Each row was made from one path, in order. Every step used is in the known rows, and no mark comes twice. Write each row's path.
Known rows:
N > A > C > X > T: [ 10  38   4  15 -16  62  14 -23 -30  38 -39 -22 -70  45 -73 -58  -2  36
 -16 -21  37 -17   5  19  -7   1  88]
B > R > N > M > S: [-36 -32   9  30 -76   3  16  41  49  40 -22  13 -33  -6   9   8 -21 -15
  16  -6 -27  14  -4 -56 -28   5  61]
C > X > T > A > N > M: [ 28 -39  55  -5 -65 -11  -5   8 -38  38 -58 -10 -18  -2 -17 -23 -34  16
  11 -18  39  16 -28   8  29   5  26]
A > N: [ 20 -41   5 -17   7 -29 -12  39  -8  29  -7   1  39  23 -19 -22  11  14
  -6   6  44 -20  25   0  42   9  21]
V > B > R > N > A: [ 14   2  34 -15   8 -36  18  14   8  12   8  48   7  30  -8  17  -7 -38
  39 -20  14  47   5  -7  20  38  38]
V > N: [ 26  -8  14  -1   9  -9 -26  -2 -49  23 -11  33  31  -8 -23  10  17 -11
  42 -15 -28 -10  15  -1  34  11  39]
B > M > N > V: [ 56  11  11  54 -71  -2  22 -11   0  23  -1  29  14  35  -3  16   4 -14
  14 -13  42  -3 -50 -31  -2  27  32]
X > T > A > B: [-25 -30  40  45 -33  33 -22  -9 -21  33 -14   1 -24   5  -4 -26  44  -6
 -23 -35  55   2  35  24  44   5  18]
S > M > N > V > B: [ 17   0  59  34 -16  -4   7  -9 -28 -28  -9  62  -6  -9  41  50  38 -12
 -17 -39 -47 -10 -46   2   2  27  65]
A > T: [ 28 -47  -3  41 -12   1  -9   6  13  -9  -3  18  14  40  30 -20  30  49
  -2  14  -9  14  39 -18  25   7   9]
C > X > T: [-24  34 -14  39   1  50  12 -13 -29  38 -27 -16 -97  13 -76 -71  13   9
  -1  -1  32 -21  13  22  -2 -16  99]
T > A > N > R: [ 20 -51  48 -15 -12 -31   2 -28  -9  26  -8  23  45   7 -25   9  -6 -50
  16  -2  36  18  13   7  80  -5  -9]
C > X > T > A > N > R > B: [  3 -13  77 -26  10 -10   3   2  41  30 -13  -3 -40 -22 -12  21  -2 -29
   5 -37   8  -4  70 -26  42  17  14]
A > C: [ 68   1   1 -14   9  45 -24 -33  19  25  21   0  21  35  -3 -28  -5  57
 -36 -17  22 -36  28  -5  -3  41  37]
C > X > T > A > B > R: [-18   7   6  42 -31  -9 -32  -5 -18  66  25  -2 -47  33 -15  -1  28 -62
 -14  39  42  41  84  47  14 -16   1]
T > A > C > X: [ 54  53  28 -40   7  41 -27 -54 -18  58  27  33 -30 -18 -48   1  -1  35
  11   5   5  11  26  25  40 -12  65]
C > X: [ 28  56   7  -5  20  10   1 -18 -11  42  19  34 -56 -35 -49  -9   1   8
  35  -1  -8  23  18  39  28 -40  83]
N > M > B > A: [-39 -19 -29 -11   4 -16 -13 -55 -12  37  26  13 -23   7   0  15 -22   6
 -21  44  60  33 -25  58  -3  35 -10]
A > B > M > N > V: [ 53  10  27  58 -80  -2  21  -4   5  22 -14  22  22  40  12  24  10  -7
   7 -33  42   1 -41 -27  -3  18  23]
R > N > A: [ 27  -5  29 -15   7 -18  29  12  19  11   2  45  18  19 -23 -11 -18 -10
  53 -44  25  32 -18 -23  32  36  47]
X > T: [-30 -15 -28  61  -1  50   8  -6 -20  20 -21 -26 -70  28 -53 -89  19  -2
 -21  -6  53 -44  12   6  -7  23  76]
S > M: [ 11 -36 -10  30 -30   7 -36 -19  21  19  37  26 -57 -34   7 -23   9   3
   4  28 -36 -31  -8 -21 -32  31  32]
M > N > V > B > A > T: [  6 -38  11  29 -11 -15 -11 -24 -12 -12  -8  26  31  65  38  32  36  45
 -34  25   6  36  21   5  36  30  -7]
N > R > B > M > S: [-32 -29  10  28 -81  23   3   6  67  44  -2   7 -71 -33   1  30  13 -30
  -8  23   9  -6  15 -56 -30  22  36]
B > R: [ 11  -3 -37  40   2 -25 -20  -4   1  45  57   7 -28  30 -15 -18   9 -68
   0  62  29  20  69  34  -5   5  11]
X > T > A > N > V > B: [ 10 -29  77  21   3 -11  21   0 -60 -21 -44  32  -3  14   5  17  42 -21
 -38 -22  19  -8 -16  17  47  37  65]
C > X > T > A > B > M > N: [-26  33  -8  11 -78  35 -55 -18  -3  63  10  23 -37  -4  -5  31  30  10
  11   0  42  -9 -27 -22  -9  -1  21]

Write each row's path:
[ 63  71  29 -51   6  11  -5 -20   9  56  12  26 -17  26 -42  17 -27  30
  24 -10  -4  36  29  11   9  -9  64]
B > R > N > A > C > X
[ -2  18 -16  -1 -44  16 -49  -3  44  46  42  27 -32 -23  21  38  18   4
  14  -4  18 -29 -11 -53 -28  33  14]
R > B > M > N
[ 10 -55  19 -26  -3 -23 -33   9 -32  45  10  23  36   1 -32 -17  25  -9
   1  31  64 -11  21   3  81  17   6]
T > A > N
[-40 -23  11  23 -99  19   4  28  51  47 -22  14 -40  -5   3  28  19  -3
  -2   3  26  13  -6 -54 -28  15  44]
R > N > A > B > M > S
[  9 -22  14  16 -64  13 -48 -35   8  52  13   7 -52 -25   6   5  26 -13
 -11  29  93  11  15  -8   4  38  -8]
T > A > B > M
[ 42  71  28 -57  14  23 -21 -56  20  61  21  13 -21   6 -32  41 -22  42
  -5 -11  -2  19  40  19  19  -8  37]
M > N > R > B > A > C > X
[-20  39   6  -2 -22  57 -17 -41   5  52 -24 -29 -84  34 -51 -20  -7  33
 -28  -8   9 -30  21 -10 -25  14  59]
S > M > N > R > B > A > C > X > T
[-27 -46 -10  -5  -5 -22 -22 -15  25  10  -3  16  15  52  40  21  -1  63
  -9  42  12  40  16 -17  11  35 -22]
R > N > M > B > A > T
[ -9   1 -27  20 -49  15 -52  -6  18  33  46  49  -9 -15  21  19  21  13
  22  -1 -49 -39 -43 -35 -29   7  29]
S > M > N
[-22 -13  -4  -4  52  -7 -20 -60 -29  13  30  22 -28  -4 -13   6  22 -13
 -47  36  53  20  24  65  38  47  29]
V > B > A
[-12  39  -1   2  10  61  -4 -30  -7  51 -24 -38 -90  33 -67 -50  -1  40
 -36  -3  44 -27  44  11  -9  21  76]
R > B > A > C > X > T
[ -4  -3  52   0 -42 -14 -11  14  20  47 -36  -3 -49   5   6  -8 -46  -8
  32 -30  11  35  11 -33  -9  18  38]
C > X > T > A > B > R > N > M
[ 27 -12  34 -14 -31  -7 -30 -27  46  37   3   1 -62 -38   4  37  -6 -31
  14  11  36  -4  34 -52 -19  58  -4]
V > N > R > B > M
[-37  34 -21   0 -12  59 -18 -41 -20  51 -18 -21 -93  34 -57 -38   0  45
 -37  27  24 -31   0  17 -37  16  69]
S > M > B > A > C > X > T
[-28 -52 -27  15 -16 -14 -33 -29  11  10  19  19  -1  45  37  20  24  56
 -26  71   3  28  19   4   0  30 -32]
S > M > B > A > T
[ 38  -2   7 -36  34  35 -37 -67  -6  23  22  -1  13  40   1   3   0  54
 -75   9  44 -15  36  30  13  67  23]
V > B > A > C
[ 22 -10   7   0 -22   9 -35 -16  59  40  29  -3 -89 -43   6   6   7 -10
  -6  27  61 -19  38 -47 -31  67  14]
R > B > M
[ 38  63  28 -55  -2  23 -33 -57  25  61  23  16 -34   0 -24  43 -24  46
  -6  -2 -22  12  31   8   1  -3  33]
S > M > N > R > B > A > C > X
[ 28  -3  -1 -50  -2  21 -39 -62  -9  42   7  -4  33  47   7  25 -26  66
 -43  12  30  -6   1  21 -14  60  -7]
V > N > M > B > A > C
[-11  38 -16  10   5  63  -4 -40 -26  50 -25 -34 -80  43 -79 -63  -1  39
 -35   8  52 -22  27  24  -5  10  82]
B > A > C > X > T
[-27 -27   9 -22 -31 -28  -4  18  -3  15 -14  26   6  -5  42  34 -18  26
   9  -2  -2   6 -64  19 -28   7   6]
A > N > M > B
[ 32 -41  27  11 -18 -18  12  21  23 -13 -22  35  40  59  24   0   9  49
  30 -16  -7  45  17 -44  34  26  10]
R > N > A > T
[ 11  10  12  44 -11 -34  -4  -1 -25  14  29  35 -13  38  22  39  30 -74
 -17  30  -7  25  31  33  -4  15  27]
M > N > V > B > R
[ 39  -4  15 -42  -3  30 -45 -64  49  44  34 -12  10  37  13  25 -20  47
 -54  -3  17 -26  45 -20 -12  69 -16]
S > M > N > R > B > A > C
[-54  -9 -49 -13  35 -11 -19 -58  -9  41  54  22 -18   8 -17  12   6  -3
 -25  66  65  19  -2  61   9  35  -3]
M > B > A
[-40  -8 -46  21 -21 -32 -41  -6  10  45  69  30 -50  16  22  29  14 -55
  -1  91 -16  12  20  26 -57  13 -11]
S > M > B > R
[-38 -46  23   7 -90  11 -10   8  51  55  -5  11 -55 -35  -6  39  20 -33
 -10  37  27  -3  18 -58  -4  25  20]
T > A > N > R > B > M > S
[ -7 -16  -6  -7  47  -7 -18 -40  31  42  50  -8 -42  -8 -18  -6   0  -9
 -32  24  66   8  73  25  28  59   0]
R > B > A
[ 43   5  19 -49 -18  12 -23 -17  35  32  19  23  27  60  15  22 -26  42
  -6  -6  -2   0   0 -32 -34  64  12]
S > M > B > R > N > A > C
[ -5  -2  -2  28  21 -28 -24  -4 -18  18  42  27 -39  13  14  19  31 -71
 -22  47   0  21  60  48  -3  13  30]
V > B > R
[ 33 -16   9  -7 -11  72 -37 -61 -19  43  13  -3  -8  33 -32 -51  13  35
 -41   6  56 -41  25  -7  26  56  34]
X > T > A > C
[  8 -10  54  -3  -6  -5 -11  -4  78  13  24  22 -30 -36  36  48  -4 -25
  18 -53 -48 -18  38 -49  -4  25   6]
S > M > N > R > B
[-23 -12  15 -14 -30 -18 -11  -1 -24  12 -15  40   2 -19  41  52 -16  13
  34 -14 -38  12 -69  17 -31   8  14]
V > N > M > B
[  1 -45 -13 -31  20 -39 -22   5 -15  47   6 -10  38  40 -37 -17   3  12
 -32  42  87  -2  39  25  53  27  -5]
B > A > N
[ 68  74  39 -53 -26  29 -15 -30  13  55   6  24 -32   2 -25  41 -16  52
  17 -26  -1  19   6   3  -4  -1  50]
R > B > M > N > A > C > X
[-32 -39 -21 -46  20 -42 -24   7 -15  45  11   3  38  36 -17  13   6  18
 -30  54  74   1  11  34  34  26 -15]
M > B > A > N
